Each row was made from one path, in order. Every step used is in the known rows, and no mark comes twice. Write each row's path.
(in the rows, 128 means zero)
Known rows:
pogi-zevi-disen-muki-pifo-dibi-zufeson: [ 87 160 129 192 132 160 142 136 172  73  85 207 139 155 125 158 175 104
 157  59 123 120 125  98 113 129 116 114 111 120  99 100 192 136 105  69
 129]
zevi-lasip-muki: [101 122 108 146 107 147 153 107 141 103 153 169 144 105 135 160 167  72
 155  70  98 133 181 100 112 166 137 152 145  98  93 126 154 114 110 148
 119]
pogi-zevi-zufeson-dibi-delabu-tuda: [106 162 136 105 111 142 192 129 146 114 170 136 138  65 140 118 166  90
 158  73 105  88 135  81 156 192 140 156 150 100 144 123 134 124 103 101
 102]
zufeson-dibi-delabu-tuda-befog: [107 163 143 157 130 159 175 145 142 116 164 130 141  25 135 125 170 120
 157  72 126  98 110  53 130 141 161 124 152  94 130 129 144 120 141 131
 130]
delabu-dibi: [ 99 125 102 127 110 144 159 113 149 122 151 163 132 112 134 106 157 115
 145  76  90 115 140  96 121 180 165 154 139  96 100 127 133 143 162 139
 109]
pifo-dibi-delabu-tuda-befog-zevi: [101 163 147 233 149 154 148 144 164 113  92 147 146  41 124 168 178 155
 172  60 158 107 116  63 119 110 134  90 133  95  90 145 161 104 125 111
 129]
muki-pifo-dibi-zufeson-zevi-befog: [ 90 169 109 220 142 149 122 128 173  88  68 178 128 144  69 133 167 149
 162  63 123 122  94 112 102 172 115 125 106 120  85 120 190 160 109 112
 111]
pogi-zevi-disen-muki: [ 94 133 120 125 107 175 157 137 157 103 163 161 132 127 135 137 168  90
 149  53 113 113 146  94 121 135 131 147 141 107  97  91 147 122 103  76
 134]
pogi-zevi-disen-muki-pifo: [ 86 133 117 133 124 175 147 142 163  83 145 183 142 146 122 138 173  89
 159  67 123 121 149 101 103 131 117 145 116 110  99 100 154 122 101  62
 122]
dibi-delabu-zevi-disen-muki-pifo: [ 91 140 119 195 126 161 159 138 143  85 108 159 148 141 145 144 183  84
 155  79 128 100 118  68 108 122 125 119 113 105 104 107 152 116 116  94
 122]
delabu-zevi-lasip-muki-pifo-dibi: [ 91 140 117 199 119 128 130 114 166  70  58 191 159 132 119 183 185  75
 164  81 114 131 168  89 105 148 108 115  98 100  77 155 181 106 114 119
 112]
pogi-zevi-lasip-muki-pifo-dibi: [ 91 129 127 154 126 143 142 115 171  70 106 212 156 104 110 188 181  82
 170  77 104 133 181 108 111 157 108 125  96 108  90 140 171 105  88  81
 109]
lasip-zevi-disen-muki: [ 90 141  91 150 102 184 147 143 137 113 151 147 138 127 152 122 162  89
 147  47 138 113 124  97 123 161 152 154 150 101  92 107 157 136 144 142
 123]
pogi-zevi-lasip-muki-pifo: [ 95 124 121 122 120 149 147 116 159  77 132 199 150 120 113 178 171  71
 169  82  98 135 196 105 107 148 114 148 115 107 103 132 153 107  85  84
 111]
delabu-tuda-befog-zevi-lasip: [107 147 128 167 118 161 139 130 157 105 129 144 142  74 123 167 161 114
 167  56 161 139 195  77 118 103 125 138 169  88  97 143 151  95 121 122
 149]
tuda-befog-zevi-lasip-muki: [ 99 128 119 152 120 163 137 114 145  93 141 169 140 109 123 191 172 110
 169  57 135 143 196  86  97 111 114 149 153  89  79 135 156  91 105 149
 136]
disen-muki-pifo-dibi-zufeson-zevi: [ 88 186  95 224 147 152 132 146 183  80  58 198 142 120 109 156 169 123
 160  69 112 126 100 103 102 156 112 113 121 124  93 105 194 156 120 101
 123]
zevi-lasip-muki-pifo-dibi: [ 92 130 117 190 124 139 139 114 162  79 102 199 155 107 110 170 181  79
 167  80 108 140 168 105 102 167 119 125 102 103  86 145 179 115 100 134
 105]
pifo-dibi-delabu-zevi: [ 96 152 128 219 129 133 160 118 161 121  72 152 147  77 132 148 179 117
 157  81 115  86  91  73 135 158 149  95 108  98  88 139 156 125 133 125
 103]
zufeson-dibi: [103 144 116 124 113 154 161 110 143 118 170 142 131  96 115 110 160 104
 151  72 108 114 133  92 127 190 153 159 139  97 102 115 156 142 146 175
 109]
dibi-zufeson-zevi: [103 162 100 188 124 149 144 122 162 121 108 159 127 107 107 147 150 122
 151  64  96 117 110  99 119 167 146 143 158 115 102 103 162 164 135 118
 130]
pogi-zevi-delabu: [ 93 119 120 113 122 153 161 124 170 121 146 149 131  89  94 122 155  97
 159  80  98 116 146 115 122 169 121 163 108  95 114 116 127 142  99  88
 102]
zufeson-dibi-delabu-zevi-disen-muki: [106 159 124 145 107 164 176 126 128  90 160 128 136 125 160 135 182  93
 141  67 118  89 111  54 130 153 139 131 144 101 126  87 153 121 127 146
 126]
disen-muki-pifo: [ 82 148  99 156 138 162 145 138 162  97 120 179 148 118 118 124 168  94
 165  80 118 127 141 104  99 143 130 143 118 105  88 117 159 131 126 123
 109]
dibi-delabu: [100 136 119 171 132 152 176 116 143 135 145 152 142  66 129 118 165 111
 156  80 110  97 106  91 125 173 163 128 131 100 107 121 135 132 125 135
 102]
tuda-delabu: [102 126 101 151 110 145 154 124 143 129 142 148 133  58  90 121 154 125
 153  90 101 123 141  89 115 156 144 143 139  94  64 132 142 140 134 139
 120]
lasip-zevi-disen: [ 94 126 100 160  97 172 141 126 132 129 149 140 135 121 137 117 155  94
 149  51 139 111 116  96 127 173 164 157 143  98  85 126 153 144 151 149
 111]
delabu-tuda: [ 99 142 117 172 116 148 147 134 159 125 135 136 142  54 121 124 158  88
 154  71 111 119 141  91 125 148 152 132 152  98  96 129 147 134 145 109
 126]
lasip-muki-pifo: [ 87 125 109 164 136 152 138 125 153  97 129 186 145 102 102 148 173  84
 164  82  96 132 142 104  92 147 128 146 110 104  79 133 162 130 124 125
 104]
dibi-zufeson-zevi-lasip: [110 162  98 178 109 145 149 105 154 108 113 165 134 116 116 159 148 102
 150  62 107 126 148 101 125 170 139 149 167 113 116 106 162 149 114 112
 135]
zevi-disen: [ 99 118 119 171 101 161 150 118 143 124 157 145 127 120 117 117 163  95
 149  59 123 118 129  96 116 151 152 149 144  96  87 112 149 139 131 136
 122]
zevi-lasip-muki-pifo: [ 95 122 110 155 123 146 145 113 147  83 133 189 151 115 115 161 170  61
 165  82 104 138 184 105  97 159 124 148 121 101  97 137 160 116 104 131
 109]
lasip-zevi: [ 95 140  91 151 114 165 144 128 144 135 126 148 143  93 133 114 151 106
 154  64 128 111 117 103 130 180 167 152 133  97  85 136 151 146 161 144
 101]

Which path is each row?
[ 88 155 100 216 118 166 127 155 183  76 101 177 141 139  98 147 178 109
 158  56 131 124 113 101  97 152 108 118 117 118  76 100 178 142 107  81
 130]  zufeson-zevi-disen-muki-pifo-dibi
[107 139  99 143 107 134 163 107 131 116 130 173 123  92 108 115 145 136
 139  95  76 123 140  84 121 164 159 150 151 100 100 126 149 153 166 147
 127]  tuda-delabu-dibi-zufeson
[106 158  88 159  97 158 154 129 153  87 142 168 120 163 134 136 157 113
 133  55  91 116 122  92 112 159 144 149 171 116 119  70 157 158 143 104
 148]  delabu-dibi-zufeson-zevi-disen-muki
[101 141 120 183 127 142 166 116 145 127 102 143 143  88 142 135 171 109
 155  85 110  89 103  71 130 152 153 119 127  96 104 128 136 124 134 120
 109]  dibi-delabu-zevi
[ 93 162 103 227 141 140 123 130 177  78  64 203 141 111  92 187 173 112
 164  71  90 131 105 104  95 164 111 115 113 122  79 122 196 155 118 100
 119]  lasip-muki-pifo-dibi-zufeson-zevi
[102 163  99 189 107 167 145 140 154  97 128 159 124 142 125 151 159 109
 142  47 106 118 111  93 108 140 128 142 167 119 103  70 168 156 117 108
 149]  dibi-zufeson-zevi-disen-muki
[ 89 144 110 207 108 150 130 145 161  73  71 170 145 128 105 147 181 116
 152  87 128 123 131  70 100 114 102 107 105 102  51 131 175 123 123 101
 134]  tuda-delabu-zevi-disen-muki-pifo-dibi
[ 90 163 104 223 144 136 133 131 187  89  58 182 135 112  63 148 159 122
 162  80 110 126  98 117 100 175 102 132  95 114 106 118 179 176 110  98
 104]  muki-pifo-dibi-zufeson-zevi-delabu
[104 149 139 193 146 162 156 140 150 119 124 141 143  45 126 158 169 140
 169  66 151 109 134  62 116 103 143 114 154  93 103 138 140 104 121 100
 135]  dibi-delabu-tuda-befog-zevi
[107 124 103 151  86 134 146 108 132  94 119 154 143  86 116 181 166  83
 149  90  84 129 193  73 113 138 117 139 145  92  69 140 148 108 112 135
 135]  tuda-delabu-zevi-lasip-muki
[101 146 107 149 117 137 163 102 142 117 132 179 126 123 135 113 149 114
 143  78  85 115 129  94 124 170 168 154 149 105 114 116 154 155 169 145
 116]  delabu-dibi-zufeson
[104 155 130 209 116 129 164 106 155 110  80 158 152  95 145 159 179 101
 156  77 124  98 127  72 143 169 141 102 120  97 105 137 158 108 111 128
 108]  pifo-dibi-delabu-zevi-lasip
[101 141 111 157 100 139 151 104 151 112 102 149 144 124 136 147 164  75
 152  76 119 118 170  85 132 149 137 145 145  93  96 133 148 117 127 140
 121]  delabu-zevi-lasip
[ 96 125 109 151 130 155 145 113 158 118 141 134 129 113  84 135 155 120
 165  75 126 126 155 112 100 165 109 163 122  88  94 117 143 140 109 145
 105]  befog-zevi-delabu
[ 84 133 114 205 139 144 131 130 166  91  94 198 151 101  99 156 180  92
 168  82 104 130 125 105  94 162 123 121  93 105  66 145 178 129 120 120
  98]  lasip-muki-pifo-dibi
[ 98 158 123 158 121 165 168 132 136  73 142 151 146 139 147 134 186  90
 150  78 125  97 117  57 114 152 123 127 120 103 126 100 159 121 123 132
 122]  zufeson-dibi-delabu-zevi-disen-muki-pifo
[109 156  89 161 113 138 153 113 159 110 120 175 121 119 115 132 147 128
 140  69  79 114 112  96 119 182 153 153 157 112 114 103 147 164 157 127
 128]  delabu-dibi-zufeson-zevi
[ 95 159 112 241 126 149 125 127 173  88  76 187 131 143  86 154 167 121
 153  57 125 123  95  99 101 160 121 117 121 121  90 107 191 165 119 101
 130]  muki-pifo-dibi-zufeson-zevi-disen
[ 93 162  97 196 125 168 137 142 161  78 109 180 132 157 109 150 163 102
 150  57 114 125 115  98  95 133 116 139 146 122 106  82 176 156 111  91
 142]  dibi-zufeson-zevi-disen-muki-pifo
[114 155 151 169 120 174 163 133 130  97 179 119 132  68 131 154 175 133
 157  52 156 107 132  48 118 120 141 127 167  91 123 115 148 106 125 135
 149]  zufeson-dibi-delabu-tuda-befog-zevi-disen
[ 81 163 121 207 147 154 149 141 164  84  61 162 147 128 121 128 194 116
 165  84 136  97  98  80 108 148 115 102  83 107  90 127 174 115 100 102
  99]  disen-muki-pifo-dibi-delabu-zevi-befog
[ 80 158 107 190 142 155 140 141 178  91  85 191 153 115 115 136 177 107
 166  77 125 125 125 106 105 152 120 117  99 108  81 126 180 130 127 126
 104]  disen-muki-pifo-dibi
[110 145  96 150 100 151 147 115 165 113 138 155 138 105 106 150 155  97
 154  62 112 126 156 103 124 184 134 153 154 105 102 112 141 133 108 119
 128]  zufeson-zevi-lasip
[ 96 139 125 207 137 136 160 115 151  81 105 199 160  83 121 177 186  81
 168  87 109 119 142  92 109 177 128 111  97 108 108 140 169 105  89 119
  98]  zevi-lasip-muki-pifo-dibi-delabu
[111 148 138 183 131 159 162 130 147 105 132 139 147  47 132 170 168 122
 167  64 157 119 173  64 120 109 136 119 164  92 122 138 139  89 104 107
 140]  dibi-delabu-tuda-befog-zevi-lasip
[ 86 168 117 228 143 165 129 126 158  70  80 192 136 169 113 169 175 131
 163  60 151 134 134  97  92 124 105 113 120 115  84 103 206 134 119 122
 129]  befog-zevi-disen-muki-pifo-dibi-zufeson
[ 97 164 126 134 118 156 153 137 150 110 147 122 130 108 120 128 163 120
 167  55 156 125 168  77 119 131 116 171 169  87 101 138 155 116 131 161
 126]  delabu-tuda-befog-zevi-zufeson-dibi
[100 139 137 232 111 142 156 119 150 115  89 143 139 111 139 148 183 107
 149  69 128  89  88  66 131 151 146 100 116  98  92 122 162 124 125 119
 118]  pifo-dibi-delabu-zevi-disen
[103 151  92 144 112 150 148 109 152 104 133 153 110 149  98 108 153 138
 140  61  92 114 114 100 114 186 146 159 149 111 110 100 153 162 141 129
 125]  delabu-dibi-zufeson-zevi-befog
[115 157  88 146  97 136 159  99 152  97 124 180 128 130 125 145 147 111
 139  67  86 123 155  97 128 189 150 158 170 111 134 102 149 151 137 126
 135]  delabu-dibi-zufeson-zevi-lasip
[ 82 137  88 160 117 183 137 148 142  94 131 169 148 147 141 124 165  87
 156  60 148 121 126 102 104 149 137 153 125 107  92 115 167 136 138 123
 115]  lasip-zevi-disen-muki-pifo
[102 170 108 130 105 149 179 136 126 123 153 119 148  67 157 105 161  91
 156  69 133  89 113  82 152 210 159 168 153  96 132 135 144 136 139 156
  91]  lasip-zevi-zufeson-dibi-delabu-tuda
[ 94 188  95 216 133 146 141 132 180  68  62 202 148 137 112 168 166 113
 161  67 120 133 138 105 108 165 107 122 130 125 104 102 193 139 102 102
 127]  disen-muki-pifo-dibi-zufeson-zevi-lasip
[ 95 155 131 227 148 140 154 145 167 103  86 172 158  44 116 139 179 107
 167  87 124 105 102  81 117 161 142  87 104 108 105 148 164 127 125  81
 105]  muki-pifo-dibi-delabu-tuda
[104 142 126 183 128 146 170 134 145 126 140 139 145  32 132 128 164 100
 156  78 112  97 110  79 131 156 161 115 147 101 119 127 138 128 130  97
 118]  dibi-delabu-tuda
